Each row was made from one path, in order. Every step used is in the known rows, and no mark comes twice. Write each row's path.
Known rows
reso, gisab, zagaduk, zefu: [  9   1 -21  -8 -36 -12  -6   8  12 -24  13   2   4   8 -46   5  41  46
  12 -20  -7  47  -2   8  -3  13 -28  17  -8 -13  12  16  13 -28  10  -9
 -40  -1  11 -34 -32   4  -1  70  -6   1  32   3  19]
pubi, dovisuk, bemi: [ -6  -1 -17 -35 -27   0   1   7  20   9   4 -18  12   1 -25   3  41  15
  29  -6   1  24  14  -9  -8  46 -44  11   9  -3  17  17 -75  -6   1   0
 -32  -9 -23 -39 -25   4   4   7  -9  -8  17   0  13]
fezeg, pubi: [ 14  -3   2 -43 -23  -2   2  -5  15  -5  13   6 -18  10  -7  12  33  44
  25 -16  31  33   3  -3  -3  71 -25  21   1   5  20   3 -21 -12  -8 -20
 -42   2   0 -28 -22   1   0   4   7   9   4 -14   9]
pubi, dovisuk, bemi, fezeg, pupop, mesogu: [ 11  27  -4 -40 -35   0  -7  10  27  10  -2 -18   2  15 -19 -13  -4  29
  -1 -11 -11  38  -1 -11  16  30 -60 -29   2  -4  47   5 -83  -1   7 -17
 -51  14  -5 -56 -37  13  35  10 -24  -4  19  21   7]
zute, gigavuk, zefu, zagaduk, gilo, dovisuk: [ 15  -6 -32 -29 -53 -18  -9 -21   8   3  16   8  36  53 -49   4  30  20
  21   6   8  19 -15 -25 -29  20 -31 -29   1  12  19  11 -24  -3  28  -9
 -43  22 -16 -11 -13  -4  16  32 -20  21  40  19   3]
gisab, reso: [  9   0 -10  -6 -35  -2  -6  -7   3 -37  17   4 -10  10 -19  -7  43  42
  20 -14  17  27  16   0 -14  19 -26  10   2   5  20  12 -26 -14 -10 -10
 -23   1  -5 -30 -20   5  -5  10   0  -2  13  10  11]
zefu, zagaduk, veri: [-15   6  -9 -25 -34 -17  -2 -16  11 -17  14   2  -4  -3 -39  12  36  32
  22 -14  26  40  -2   2 -22   6 -25  29  -1  11  19  11 -11 -23  14 -21
 -36   1   4 -44  14   2  -5   0 -11  -1  14   4  10]
gilo, zagaduk, zefu: [ -2   3  -6 -28 -22 -22  -2  -8  -5  -9   7  -3  -2  13 -47  11  36  41
  12 -16   1  66  -2 -16 -11  21 -17  15  -7 -12  11   5   8 -29 -48 -19
 -34  -2   5 -38 -28   2   2  31 -12   1  37  -2   8]
gilo, zagaduk, veri: [-14   5  -3 -36 -23 -22   0  -8  -2 -11   0   2  -5   4 -39  12  28  27
  18 -13  20  42   0 -16 -19  14 -27  28  -5   5  17   6 -13 -24 -48 -20
 -26   4   4 -45   9  -2  -2   1 -22   0  18  -4  10]
zefu, zagaduk, gilo, dovisuk, bemi, fezeg, pubi: [ 11  -2 -16 -45 -36  -8   2   9  20   5  19  10  36  44 -25  17  31   4
  25  12  31  32   8 -21 -11  50 -56   7  10  16  26  -1 -47   6  35 -32
 -63  24 -30 -16 -36   4  43   4 -21 -12  51  12   0]
dovisuk, bemi, zagaduk, veri, gigavuk, zefu: [  0   5 -18 -25 -21  -3  -7   5  22 -12  -5   7  17  16 -40  18  29  23
  17 -14   2  35  -1   9 -26   0 -38   6  -7   3  -1  13 -72 -28   4  11
 -20 -30 -11 -21  10   4   4  13 -24  20  11  17  17]
zute, gigavuk: [ 11  -4   7 -29 -42  -3  -7 -17  11   0   8   0  -3   9 -17 -13  27  22
  15 -21  15  29 -10   1 -17  31 -18 -14  -6   3  14  18 -29 -18  -2   6
 -18 -11   2 -32  -9  -2   6   5  -2  -2 -10  11  12]
reso, gisab, fezeg, bemi, zagaduk, gilo: [ 16  -3 -13   5 -39  -5  -2  13  25  -8  17   9  47  32 -34  -2  20  15
  16 -13  21  -3   6   2  -3 -39 -63  12   1   4  22   8 -25   2  27 -10
 -49  22 -14 -41 -38   6   8  53 -27 -19  15  17  20]
fezeg, bemi, zagaduk, zefu: [  4   9 -13 -23 -22  -4  -6   7  27 -13  12   2  16  17 -41  20  33  35
  25 -13   4  62  -2   5 -15 -29 -23  17   0  -5   9   9 -16 -31  18  -7
 -37 -13  -9 -44 -33   9   1  27 -12  -5  37   3  10]
zefu, zagaduk, gilo, dovisuk, bemi, fezeg, pupop: [ 12   8  -6 -32 -47 -18   0   5  26   4  15   3  44  58 -40   7  15   4
  16   5   6  33   2 -28  -3   9 -59  -3   7  14  25   5 -51   6  42 -42
 -59  34 -18 -36 -38   7  42  10 -39 -12  45  23   1]
zute, gigavuk, zefu: [ 17  -6 -10 -27 -43  -5 -10 -13   6  -3   5   3  -2  18 -33 -11  30  37
  14 -19   1  27 -17   0 -21  28 -19 -18 -10  -2  21  14 -37 -16  -9  10
 -26  -8  -1 -27 -13   2   6  26   2  30  -4   8  13]
zagaduk, gilo, dovisuk, bemi, fezeg, pupop, mesogu: [ 18  18  -2 -49 -38  -9  -6   4  22   8  -4   3  29  56 -19   0 -11  16
   7   5   6  21  -1 -30   6  19 -66 -32   0   7  36   1 -68   6  10 -39
 -57  40 -14 -31 -49  11  42  12 -24  -4  29  28   2]
gigavuk, zefu, zagaduk, gilo, dovisuk, bemi: [  7  -3 -36 -31 -33 -15  -2  -5   9   2  14   8  47  48 -55  23  44  17
  33  14   4  11   0 -27 -21  17 -48   0   4   9  13   8 -62   1  23 -21
 -60  24 -33 -14 -34   4   9  30 -15  19  51   7   4]
zute, gigavuk, zefu, zagaduk, gilo, dovisuk, bemi: [  7  -5 -31 -30 -47  -8 -10 -17   8  11  15   8  53  52 -47   9  38   4
  26  11   1  17 -13 -22 -30  19 -43 -30   1  12  11  12 -67  -7  33  -2
 -52  13 -31  -9 -21  -1  14  24 -22  15  38  20   4]
reso, gisab, fezeg, bemi, zagaduk: [ 19   7  -7  12 -36  -1  -2  15  28 -13  14   7  21  11 -37   0  27  28
  14 -14   7  19   0  10   6 -34 -52  11  -4  -3  21  14 -35  -9  24   3
 -45  -2  -8 -50 -41   8   4  50 -25 -18  19   9  22]
zagaduk, gilo, dovisuk, pubi: [ 11 -16 -25 -54 -35 -21   5   4   8   8  10   5  18  43   1  15  32  10
  33   2  27  17  15 -23 -16  53 -47  12  10   9  17   7 -17   1   0 -35
 -24  23 -23  -8 -18  36  17   5   8   5  25   2   0]
zefu, zagaduk, veri, gigavuk: [-10   4  -1 -19 -30 -10  -4 -27   8 -11  11   5   4   2 -33  14  26  29
  16 -18  28  46  -1   6 -22  14 -21   6  -3   9  -1  17 -17 -26  15  -4
 -29 -25  11 -31  23  -3  -3  -4 -18  -6   3  15  16]
reso, fose: [ 13  11  25 -25 -17  -6  -2  -8  15  -1   2  11 -14  14 -14   3  35  30
  15 -18  19  14   1   1  -6  21 -18  11 -10   7  14  15 -19  -1 -10 -10
 -32   3   3 -28 -19   0   8  12   2   5  -6  -2  14]
gisab, fezeg, pubi, dovisuk, bemi, zagaduk: [ 10   8 -19  -3 -30   0   4  21  41  -3  21 -11   8  12 -12   2  34  17
  16  -5  13  45  16  -2   1  58 -66  11  13   4  35  -2 -62   1  26  -7
 -40   0 -26 -36 -28   5  19   9 -34 -14  41   3   6]
gigavuk, zefu, zagaduk: [ 16   5 -21 -19 -29 -16  -3  -9   4 -14  19   4  -2  12 -56   8  44  51
  16 -13   6  27 -12  -3 -12  14 -22  11  -4   2  21   9 -27 -12   9 -12
 -47   4  -3 -35 -21   6   0  34  -2  28  25  -1   7]
veri, zagaduk, gilo, dovisuk, bemi: [  7   0 -17 -46 -26 -14   1   1  19   9   3   0  48  44 -47   9  34   5
  30  10   8   5  10 -32 -23  30 -49   2  13  -3  -6   9 -54  -4  19 -15
 -54  21 -32  10 -31   0   8  11 -28 -14  46   9   8]
veri, gigavuk, zefu, zagaduk: [ 21   2 -12 -13 -25  -7  -4 -22   1  -9  16   7   8  16 -50   9  36  50
  11 -16   7  32  -9   1 -13  22 -17 -11  -7  -1   0  15 -32 -14   9   5
 -41 -23   5 -21 -13   1   3  29  -9  23  15  10  13]
zute, gigavuk, zefu, zagaduk: [ 17   3 -15 -17 -44  -9 -10 -22   4  -6  20   4   4  16 -47  -5  37  37
  10 -16   2  33 -24   1 -20  15 -17 -20  -8   5  18  13 -31 -19  18   8
 -39  -6  -1 -30  -7  -1   4  26  -8  24  15  11   7]
gisab, zagaduk, veri: [ -5   7 -12 -15 -30 -19  -3   1  16 -32  13   3  -5   4 -34   8  32  31
  20 -17  25  37   2   1 -23   9 -32  30  -1  10  19   9 -12 -23   7 -19
 -25   2   1 -41  11   2  -1   4 -18   2  16  -1  11]
pupop, fezeg: [  1  -1   7 -45 -32 -13  -3  -9  14  -8   2  -2  -8   1 -28 -14  22  39
   9 -17  24  35   6  -4   6  46 -10   0  -6  -3  35   6 -23 -10 -16 -13
 -39   4  -1 -42 -31  -1 -13  11  -8  -4  17  13  14]
gigavuk, zefu: [ 15  -4 -15 -29 -27 -12  -2   1   7 -11   4   2  -8  14 -42   2  37  51
  20 -15   5  20  -5  -4 -12  28 -24  13  -6  -5  23  11 -34  -9 -18 -10
 -35   3  -2 -31 -28   7   2  33   9  33   8  -4  14]
bemi, dovisuk, gilo, zagaduk, veri: [ -5   6 -16 -40 -38 -43   3  13   5 -33   0  -8  26  15 -19  19  30   0
  19  -3  16  44  12 -19 -27  42 -44  26  -9   7  27   3 -12  -8 -39 -21
 -22   8 -23 -29  11  -6  -7  18 -30  -6  15  19   5]
pubi, dovisuk: [  0  -2 -17 -33 -33  -9   2   3  19   2   5 -19  -3   2 -25  -2  34  33
  23  -9   9  28  12 -11  -8  47 -33  12   9  -3  26  16 -32  -4  -3  -7
 -23  -1  -8 -41 -18   0   6  15 -10  -2  18  -3  14]
gisab, fezeg, pupop, mesogu: [ 22  25  13   2 -35 -13  -5 -17  16 -12  13   1 -15  21 -14 -14  -7  57
  -7 -24   8  37  -7  -7  16  22 -50 -26  -9  -2  41  -2 -31  -3  -5 -32
 -56  23  17 -52 -37  14   5  18 -12   5   0  18   7]
dovisuk, gilo, zagaduk, veri: [ -2   0 -15 -43 -30 -42   3  -8  -4  -3   4  -6  23  19 -14  13  30   3
  17 -13  27  38   5 -16 -27  22 -35  30  -7   7  20   4  -9 -15 -47 -23
 -32   6  -9 -31  10  -7   7  11 -23   1  10  16   9]
gilo, dovisuk, bemi, fezeg: [  9  -2  -6 -37 -36 -11   2  21  22  -1  -5   0  12  21 -33   3  33   9
  20   7   4  39   9 -15  -7  30 -48   4   2  -4  24  18 -68  -3   4  -9
 -30  -5 -24 -27 -45   8  42   8 -13 -13  35  14  12]
gigavuk, zefu, zagaduk, gilo, dovisuk: [ 14  -4 -39 -30 -38 -25  -1 -10   9  -5  14   6  31  49 -57  16  36  35
  26  11  13  13  -3 -29 -21  20 -37   1   5   9  21   7 -19   4  19 -27
 -51  31 -18 -16 -29   2  12  39 -13  24  53   5   4]
gilo, dovisuk, bemi, fezeg, pubi: [ 15  -2  -4 -49 -30  -2   2  21  24   3   1   6   2  28 -13  14  31  17
  25   8  16  47   8 -14  -2  71 -49   8   4   1  28   6 -64  -2   6 -16
 -47  -1 -24 -20 -44   6  41   1 -10  -6  38   0   8]

Which path is each row?
[ 19  -2 -12 -35 -42 -31   5  16  18 -30   7 -11  25  15  -4   8  36  10
  22  -6  15  27  14  -5 -17  57 -41  15  -6   2  25  11 -24   3  -3 -14
 -22   1 -25 -21 -22   1  -4  28  -4  -2  -1  22   8]
bemi, dovisuk, gilo
[ 15  -5   5  -3 -31  -7   3  -2  16 -13  21   6 -16  12  -5  -3  28  43
  15 -20  34  41   7   1  -3  68 -44  16  -1   2  33  -3 -17  -1  -7 -21
 -48   6   0 -32 -32   5   9  10   0   3   6  -1  12]
gisab, fezeg, pubi
[ 23   0 -11 -39 -25 -39   5  -6  -4   2  12  -8  24  25 -15   8  36   8
  14 -13  20  28   3 -19 -11  31 -30  16  -6   3  14   7 -15  -5 -44 -18
 -34   6 -14 -28 -21  -5  12  23 -18  -3  15  13   4]
dovisuk, gilo, zagaduk
[  9  10 -22 -43 -21   5   3  20  39   6  12 -12   7  10 -13  18  39  18
  26  -2   9  36  11  -7  -1  62 -48  16  14   8  22   5 -66 -11  26  -5
 -35  -4 -27 -32 -19   0  10   4 -27  -8  39 -10   3]
fezeg, pubi, dovisuk, bemi, zagaduk
[ 18  -7 -18 -19 -29 -11  -4 -23  -1  -5  19   9  35  36 -47   7  29  35
  13 -15  21   9  -3  -7 -21  16 -30 -10  -2   7   0   9 -22  -4  11  -9
 -44   0   0 -13 -10   0   6  32 -10  23  10  19  11]
veri, gigavuk, zefu, zagaduk, gilo
[  1   8 -24 -30 -28 -13  -3  15  33  -6   0  -2  16  28 -43  25  42  19
  24   8 -12  67   4 -13 -13  12 -36   8   3  -7   8  15 -39 -27  21 -12
 -25  -8 -22 -22 -40   7  13  28 -21  -9  66   8   5]
gilo, dovisuk, bemi, zagaduk, zefu
[ 11  -8  -2   8 -43 -10  -1   2  11 -11   9   2  -2   2 -27 -15  31  37
   7 -21  10  17   4   7   6  23 -47  11  -8 -11  28  16 -18  -3  -7  -8
 -39   6   9 -40 -37   6   5  52  -1  -6  -1  11  26]
reso, gisab, fezeg
[ -7   8 -14 -32 -25  -5  -2   3  34  -3 -10   5  22  23 -28  29  26   5
  25   6   8  48   9  -9 -21  13 -41   0   2   7  -6  22 -66 -26  22   4
 -11 -30 -17 -15   7  -2  12  -6 -40 -14  35  18  13]
gilo, dovisuk, bemi, zagaduk, veri, gigavuk
[  5   8 -18 -33 -30 -31   0  12   4 -26  10  -5  50  29 -26  29  34   9
  27   0  -4  69  10 -17 -23  18 -38  10 -10  -8  14   0 -12 -15 -30 -13
 -51  -8 -32 -30 -35   3 -10  41 -22  -7  35  15   7]
fezeg, bemi, dovisuk, gilo, zagaduk, zefu
[  0   4  -8 -35 -35 -36   1   1   3 -28  -3  -5  35  20 -11  21  21  -2
  15  -7  18  49  15 -14 -29  49 -41   4 -11   4   7   8 -17 -11 -39  -6
 -16 -19 -15 -14  20 -10  -4  13 -36  -9   4  30  12]
bemi, dovisuk, gilo, zagaduk, veri, gigavuk
[ 20   7  16 -29 -42 -16   0  10  23  -9   5  -2 -13  25 -25 -12  10  37
   4 -26   7  43  -3  -5   5  20 -36   9  -4   1  36   7 -22  -5   0 -31
 -32  14  13 -54 -31   8  35  12 -14   3   4  12  12]
bemi, fezeg, pupop
[ -9   5 -24 -23 -33 -18  -5 -12   6 -19  11   6  -3   7 -55  13  38  46
  20 -13  14  38 -10   1 -26   5 -26  25  -5   6  26   7 -20 -21   5 -17
 -45   6   2 -39   9   5  -5  22  -5  31  20   2  12]
gigavuk, zefu, zagaduk, veri
[ 18  -6 -30 -24 -35 -17  -3 -21   6   0  11  11  39  53 -51  17  28  32
  21   6  15  20   1 -25 -22  27 -33 -21   2   6   0  13 -25   1  21 -12
 -43   4  -9  -2 -18  -3  13  34 -22  20  42  17   9]
veri, gigavuk, zefu, zagaduk, gilo, dovisuk
[  7 -11 -16 -42 -35 -19   2  -4  15   2   3   2  24  42 -26  10  26  20
  30   5  25  10  12 -30 -17  34 -38   8   7   7  16  12 -18   4   0 -29
 -29  26 -15 -17 -30   0  13  16  -9  -2  27   5   8]
zagaduk, gilo, dovisuk
[ 13  -7 -30 -40 -39 -29   5   2  18  10   8 -28  25  16  -2  -1  36   9
  23  -9  15  24  16 -10 -14  54 -40  14   7   0  29  16 -27   6  -2 -10
 -29   3 -20 -29 -18  -4  15  25  -9  -2  11  18  13]
pubi, dovisuk, gilo
[-11   1 -34 -46 -37 -42   4  -1   5   8   1 -23  28  16 -16   9  30   0
  20  -5  17  43  14 -24 -25  41 -43  25   4   4  30   6 -15  -7 -39 -17
 -29   9 -17 -37  14 -10  12  15 -36  -4  29  15  10]
pubi, dovisuk, gilo, zagaduk, veri
[ 20  -7  -8 -22 -24  -4  -3 -13   4  -7   0   5   0  20 -35   4  29  48
  14 -19   7  25  -3   1 -13  36 -20 -10  -8  -7   3  16 -40 -12 -18   7
 -27 -24   5 -18 -19   2   5  29   2  29  -3   8  19]
veri, gigavuk, zefu
[ 10  -5 -30 -26 -29  -8  -3 -16   7   6  10  10  55  52 -49  23  35  15
  26  11   6  16   3 -23 -22  26 -45 -22   1   7  -7  14 -69  -3  24  -5
 -53  -4 -26   0 -26   0  13  26 -23  14  39  19   9]
veri, gigavuk, zefu, zagaduk, gilo, dovisuk, bemi
[ 23  -6 -32 -50 -34 -24   6  17  23   1  12   4  21  48  -9  19  31   6
  25   3  23  19  12 -21 -14  28 -49  14  14  14  17   5 -13  -3  21 -34
 -10  25 -27 -10 -14  35  24  10 -11  -4  46   7  -7]
bemi, zagaduk, gilo, dovisuk, pubi
[-11  10 -22 -37 -30 -13  -1  15  36  -8  -6   2  13  21 -35  25  34   7
  30   9   7  42   6 -14 -20   5 -45  22   4   9  13  16 -60 -23  22 -12
 -18  -3 -24 -29  -3   2   8  -1 -33 -10  46   7   7]
gilo, dovisuk, bemi, zagaduk, veri
[ 11  -3 -19 -35 -26 -42   1  -7  -6  -1  10 -10  25  27 -23  11  39  17
  12 -16   7  63   3 -14 -19  31 -26  16 -10  -9  14   3  13 -20 -47 -22
 -40   1  -8 -25 -28  -2  12  42 -11   2  30  17   7]
dovisuk, gilo, zagaduk, zefu
[  3   4  -9 -29 -26 -17  -5  -4  13 -10   8  -6  -1  11 -53  -3  36  48
  13 -21  -1  56  -1  -2 -21  23 -19  13   2 -22   1   6  10 -31  -1 -10
 -46  -2   6  -8 -25   4  -2  32  -7  -1  37   9  14]
veri, zagaduk, zefu
[  6  -2   9 -58 -27  -3  -1  -9  17  -5   9   5 -16   6  -8  -4  21  47
  13 -16  36  44   7  -3  11  87 -11   5  -3   2  39  -5 -19 -10 -13 -19
 -56   6  -1 -32 -30  -3 -13   4  -5   3  20   1  10]
pupop, fezeg, pubi
[  5  -4 -13  -6 -38  -8   5   3  24  -3  18 -11  -9  10  -6  -6  28  40
  18 -11  24  45  17  -7  -2  86 -53  11  10  -2  43  -1 -23   7   1 -16
 -46   7  -8 -37 -26   2  14  13 -14   0  22  -3  13]
gisab, fezeg, pubi, dovisuk
[ -1   6 -30 -30 -26  -8  -5   7  29  -6 -12   8  22  34 -43  28  29  20
  24   7  -5  45   1 -10 -26  11 -43  -5  -3   1   0  18 -75 -24  15   8
 -19 -26 -20 -10   2   1  12  15 -34  17  42  16  14]
gilo, dovisuk, bemi, zagaduk, veri, gigavuk, zefu
[  5   5 -15 -53 -32 -12  -3   4  35   0   4   6  48  47 -38  10  11  14
  25  13  28  25  11 -27  -3  -4 -29  -9   7  11  28   1 -33   1  26 -18
 -50  23 -32 -32 -40  -3  -2  14 -44 -19  64  18   5]
pupop, fezeg, bemi, zagaduk, gilo, dovisuk
[  6   0 -25  -8 -34  -6  -8  -1   7 -24   0  13   7  12 -46   9  28  46
  11 -19   1  24  -6  11 -15  11 -33   2 -12  -5   5  19 -23 -25   3  11
 -34 -17  12 -21  10  -1  -2  58 -20  28   9  10  29]
reso, gisab, zagaduk, veri, gigavuk, zefu
[ 18   6 -12   2 -44 -28   4  20   5 -25  13  -1  56  21 -22   9  29   2
  17   1   1  28  13 -12  -1  13 -68   4 -13  -7  27   6 -32   7 -23  -2
 -59   4 -30 -36 -41   1  -6  63 -36 -20  18  22  18]
reso, gisab, fezeg, bemi, dovisuk, gilo, zagaduk
[-11   1  -9 -62 -27   7  -1   1  26  12   6 -12   4   3  -8  -3  28  25
  23  -3  18  45  19 -10  11 104 -31  -2   7  -2  40  -2 -68  -5  -2  -6
 -63  -1 -24 -35 -30  -3 -11   0 -18  -7  33   2  11]
pupop, fezeg, pubi, dovisuk, bemi
[  5   8   2 -28 -29   1   0  15  20 -33   7   4  15   8 -30  20  30  28
  36  -1   9  30   9  -6 -12  17 -36  10  -2   2  15  13 -51  -8   7  -4
 -36 -11 -24 -41 -31   8 -20  12  -7  -7   6  -4  12]
fezeg, bemi, dovisuk
[ -5  -7 -12 -27 -28  -7  -6 -13   5 -12  -7   7  -3  14 -33   7  23  44
  18 -20  13  36  -1   5 -28  26 -24   4  -9  -3   7  14 -33 -22 -21   2
 -23 -23   9 -21  12   2   0  17  -3  32  -7  11  24]
zagaduk, veri, gigavuk, zefu
[-15   8 -19 -29 -27   0  -3   6  35   2  -5 -14  22   4 -25  13  26   3
  20  -7   6  43  14   2 -20  19 -46   4   9   4   3  20 -70 -22  21  13
  -8 -32 -16 -32  20  -3   9  -5 -41 -18  22  19  16]
pubi, dovisuk, bemi, zagaduk, veri, gigavuk
